Each row comes from the steps of one path. Every step used is in the known rows, and no mark comes twice. Write the path behind each row, first mark first.
Known rows
r-z-a: [-3.09 -0.99  1.83  1.26 -0.42 -0.43  1.16 -0.11  1.67 -2.37  0.97  0.99
 -0.89  1.75 -2.68 -0.87  2.11  1.08  0.78  0.41  0.96  3.14 -2.00]
d-t-y-r-z-a-w: [-1.86  1.88  2.40  2.44 -0.63 -2.16  4.60  1.92  3.50 -1.35  1.64  2.41
 -1.05  2.57 -2.54  0.33  1.40  0.18  0.70 -2.61  0.13  3.28  1.23]
y-r-w: [ 1.30  0.65  1.38  0.84 -0.25  0.39  0.60  2.87 -0.24  0.77  0.12  0.53
 -1.60  0.80  0.51  0.80  1.02  0.30 -1.92 -0.34 -1.54 -1.10  1.16]
z-t-y-r-w-u: [ 2.58  0.12  2.76 -1.00 -0.58 -1.50  2.33  4.21  0.56  0.62 -0.93  2.63
 -1.09 -0.28  2.86  0.77  1.96 -1.81  0.15 -2.04 -3.09 -0.23  2.57]
d-t: [-0.20  0.44 -0.30  0.93 -0.52 -0.15 -0.12 -0.90  0.21 -2.25  0.76  0.66
  0.74 -0.69  1.08  0.88  0.13 -0.68  0.55 -1.51  0.00  0.82  0.03]
d-t-w-r-z: [-3.19 -0.02 -0.29  2.50 -2.75 -1.68  3.20 -1.25  3.02 -3.54 -0.81  3.34
 -1.88  1.84 -0.98 -0.25  1.86  0.90  0.61 -2.17  0.72  1.85  0.80]
y-r-w-u-z-a-d: [ 1.06  1.84  4.90  2.38  1.92 -1.39  1.89  5.42  3.23 -2.47 -0.31 -0.09
 -3.49  1.09 -1.89 -1.30  3.61 -1.05 -1.18 -1.51 -2.81  1.00 -0.58]
y-r-w-u: [ 3.13 -0.63  2.62  0.51 -0.41 -1.07  1.09  4.11  0.91 -0.03 -0.81  0.99
 -2.92  0.18  1.74 -0.26  1.22 -0.77 -1.60 -0.71 -3.19 -1.34  1.04]
u-z-a: [-2.81  0.81  1.93  0.64  0.13  0.40  1.96  0.23  2.07 -3.13  1.60 -1.22
  0.10  0.20 -2.32 -0.86  2.19 -0.02  0.92 -1.15  0.26  1.52 -1.95]
d-t-y: [ 0.65  0.61 -0.05 -0.07  0.09 -1.65  2.35 -0.38  1.40 -0.47  0.74  0.82
  1.72 -0.65  0.90  0.39 -0.61 -1.15  1.25 -2.53  0.31  1.84  1.79]
t-y-r-w: [ 2.14  0.65  1.75 -0.17  0.59 -1.07  2.96  3.22  1.03  2.66  0.17  0.66
 -0.46  0.69  0.08  0.25  0.30 -0.08 -1.12 -1.48 -1.37 -0.04  3.08]
t-w-u-z-a: [-1.87  0.95  3.12  1.65 -0.19 -1.18  4.36  2.86  3.20 -3.47  0.65 -0.36
 -2.30  0.27 -1.03 -2.74  1.77 -0.29  0.57 -2.72 -0.63  0.17 -0.81]
t-y-r-w-u: [ 3.95 -0.62  2.76 -0.43  0.29 -2.47  3.62  4.40  2.08  1.75 -1.06  1.24
 -1.99  0.21  1.49 -0.75  0.38 -1.28 -0.77 -1.97 -2.68 -0.33  2.62]
r-z-a-d: [-2.15  0.50  2.38  2.57  1.96 -1.10 -0.10  0.89  2.04 -1.62 -0.06  0.98
 -1.60  2.19 -3.89 -1.15  2.25  0.86  0.29  0.98  1.17  4.02 -1.81]
z-a-d: [-0.72  1.55  2.05  2.23  2.29 -0.08 -0.68  1.99  2.59  0.36  0.79  0.04
 -0.55  0.56 -3.22  0.32  0.28 -0.13 -0.12 -0.39  1.33  2.58  0.04]
w-r-z-a: [-3.73 -1.98  1.77  1.13 -2.16 -0.86  1.96 -0.75  5.02 -1.85  0.03  2.38
 -1.76  1.85 -3.91  0.40  2.66  0.95  1.24 -0.75  1.36  3.51 -1.00]
t-y-r-w-u-z-a: [ 1.02  0.17  4.62  0.08  0.26 -2.10  5.49  4.74  4.05 -1.33  0.60 -0.08
 -1.82  0.34 -1.08 -1.64  2.54 -1.27 -0.04 -3.09 -2.56  1.09  0.68]
u-y-r-z: [-1.15 -0.78  0.38 -0.28 -1.97 -2.40  0.01  0.55 -0.67 -0.89 -1.21  2.60
 -0.18  2.48 -1.36 -0.73  2.60  0.80  1.66 -0.06 -1.90  1.04  0.78]
a-y-r-w: [ 1.36  2.04  1.58 -0.82  0.07  0.00  1.62  2.50 -0.58  1.95  0.87  1.89
 -0.19  1.39  0.07  0.95  1.01 -0.88 -0.53  0.22 -0.77 -1.85  2.16]
t-w-u-y-r-z-a: [-1.83 -0.61  3.28  1.89 -2.43 -3.44  2.82  4.27  2.85 -1.62 -0.17  3.38
 -2.58  2.39 -1.99 -2.08  2.50  0.49  1.74 -2.32 -1.69  1.34  1.25]
y-r-z: [-1.71 -1.29 -0.24  1.23 -1.29 -1.28  0.79  0.84 -0.01 -1.58 -1.82  0.89
 -0.95  1.91 -1.40 -1.15  2.97  1.45  0.92  0.52 -1.37  0.61 -1.11]
z-t-w-u-y: [ 0.10  1.40  1.50 -1.10 -1.86 -1.53  0.47  2.23 -0.82 -0.77 -0.29  3.85
 -0.92  0.08  2.92  0.08  0.70 -1.52  1.52 -2.28 -1.52 -0.76  2.51]
w-u-z-a: [-0.98 -0.35  3.10  0.28 -0.28 -1.03  2.51  1.54  3.16 -3.89  0.44 -0.77
 -1.44 -0.23 -0.99 -1.86  2.27 -1.16  1.29 -1.56 -1.37  1.07 -2.21]

Write each row's path
[-0.10 -0.56  1.50  0.84 -2.30 -3.97  2.39  3.10  0.64 -1.44 -2.04  3.33
 -2.67  2.60  0.05 -2.65  2.14  0.43  1.27 -1.41 -2.71 -0.12  1.56] : t-w-u-y-r-z
[ 2.07 -0.81  1.37 -0.87 -1.78 -2.87 -0.04  2.82  1.23  0.21 -1.40  2.01
 -0.67  0.16  0.75 -0.38  0.85 -1.49  1.54 -1.93 -3.30 -0.74  2.04] : w-u-y-r
[-2.05 -0.19  0.34 -1.16 -0.59 -1.16  1.83 -1.07 -0.90 -1.19 -0.96  2.52
  0.80  1.08  0.39 -0.41  2.47 -0.03  2.08  0.08 -0.13  2.46 -0.19] : r-z-t-y
[ 0.69  3.08  3.60  2.83  0.71 -3.13  0.72  3.62  3.48 -1.63  1.26  3.09
 -1.35  0.51 -0.66 -0.25 -0.40 -1.93  0.60 -3.88 -0.08  2.58  2.85] : z-a-d-t-w-u-y
[-0.01  0.23  3.63  1.30 -0.29 -3.43  5.45  4.03  4.42 -0.06 -0.17  1.99
 -3.24  2.58 -2.34 -1.56  1.49 -0.32  0.71 -1.51 -1.48  2.04  0.95] : t-y-r-z-a-w-u
[-0.21  0.99 -0.27 -0.73 -0.34 -0.67  1.14  1.54  0.43  1.45 -0.29  1.36
  1.37  0.68 -1.01  0.43  0.98 -0.92  2.06 -0.15 -0.31 -1.58  1.51] : a-y-r
[-0.22  0.93  0.17  2.47  1.16 -3.64  1.95  1.34  1.77 -1.47 -2.05  1.66
  0.13  1.79 -1.97 -0.84  2.28 -0.07  1.62 -1.49 -1.02  3.50  1.13] : a-d-t-y-r-z
[ 1.80  1.38  2.76 -1.38  0.10 -1.54  3.60  2.93  0.40 -1.88 -0.55  1.27
 -1.70  1.20  1.14 -1.50  2.98 -2.30  0.35 -0.60 -3.30 -2.39  0.37] : a-y-r-w-u-z
[-2.10  1.94  2.92  1.08 -1.38 -1.72  1.41  2.24  1.52 -0.16  1.63  3.25
 -2.07  3.80 -3.30  0.29  1.83  0.63  0.39 -0.70 -0.76  1.82  1.41] : u-y-r-z-a-w
[-2.96  0.72 -0.33 -0.99 -1.83 -0.48  0.63  0.46 -1.70 -1.56 -1.04  3.72
  1.19  1.88 -0.20  0.48  4.39 -0.54  3.23  1.00 -0.84 -0.13 -0.47] : a-y-r-z-t
[-2.90 -0.28  0.07 -0.18 -1.26  0.14 -0.54 -1.43 -2.12 -2.99 -0.92  2.43
 -0.20  1.36  0.85  0.12  3.26  0.53  1.47  1.23 -0.32  1.43 -1.79] : r-z-t
[-4.78  0.06  1.55  3.29 -2.84 -1.19  3.60 -0.25  5.34 -3.75  0.85  3.44
 -1.66  1.86 -2.83  0.44  2.29  0.85  1.05 -3.20  2.05  3.58  0.38] : d-t-w-r-z-a
[ 2.02  1.10  1.90 -0.74 -0.82 -0.71 -0.29  2.83 -0.81  1.44  0.91  2.22
 -0.85  1.39  0.51  1.24  0.75 -0.33 -1.18 -1.05 -2.18 -0.67  3.13] : u-y-r-w
[-2.14  1.62  2.93  2.53 -0.84 -1.36  4.33  1.85  3.58 -5.83  1.28  0.29
 -1.39 -0.28  0.10 -1.95  1.75 -1.00  0.89 -4.08 -0.65  1.06 -0.86] : d-t-w-u-z-a
[-0.99  1.02  3.16 -1.21  0.29 -1.44  3.68  1.08  3.03 -2.84  1.03  0.68
 -0.08  0.36 -1.30 -1.80  2.10 -2.52  2.79 -0.92 -0.55  0.33 -1.23] : w-u-z-a-y
[-1.74  1.38  2.66  1.46 -0.08 -1.98  4.60  2.71  3.42  0.91  0.97  1.59
 -1.78  3.20 -3.64 -0.48  1.32  0.97  0.31 -1.11 -0.03  2.44  1.20] : t-y-r-z-a-w
[ 2.39 -0.64  1.65 -1.84 -0.92 -2.61 -0.27  1.08  0.47 -0.27 -0.55  1.99
 -0.73  0.09  1.44 -0.62 -0.33 -1.83  0.99 -1.09 -2.07  0.05  1.56] : w-u-y
[-3.12 -0.64 -0.39  0.81 -2.12 -0.15 -0.34  0.50 -1.43 -2.72 -1.66  2.43
 -0.11  1.26  0.28  0.41  4.48  0.90  1.85  0.47 -1.60  0.63 -1.47] : y-r-z-t
[-2.31  1.64  2.67  1.71 -0.01 -0.17  2.20  0.39  1.30 -1.26  1.98  1.58
 -2.94  3.14 -2.75 -0.32  1.05  0.90 -1.02  0.89  0.98  2.33 -1.07] : r-z-a-w
[-1.59  0.07 -0.17 -0.40 -0.89 -1.56  1.76  0.50 -0.16 -0.48 -1.11  2.29
  0.30  2.49 -1.76 -1.04  2.66  0.17  2.39  1.08 -0.63 -0.19 -0.16] : a-y-r-z
[-0.94 -1.28  0.09  0.30 -0.58 -2.77  3.07  1.14  1.19  0.12 -1.87  1.16
  0.13  1.85 -1.75 -1.73  2.06  0.95  1.77 -0.54 -1.15  1.59  0.63] : t-y-r-z
[-2.60  1.32  0.68 -0.06 -2.54 -0.06  1.38 -1.34  0.95 -1.66 -0.94  4.23
 -2.97  3.12 -0.42  2.14  2.81  0.08  0.19  0.26 -0.03  1.11  0.17] : a-w-r-z-t
[ 0.87  0.25  1.28  1.16 -0.33 -1.67  2.26  2.54  1.10 -0.57 -0.93  0.82
 -2.26  0.17  1.25 -1.90 -0.50 -0.40 -0.27 -1.48 -0.83 -1.25  0.90] : t-w-u
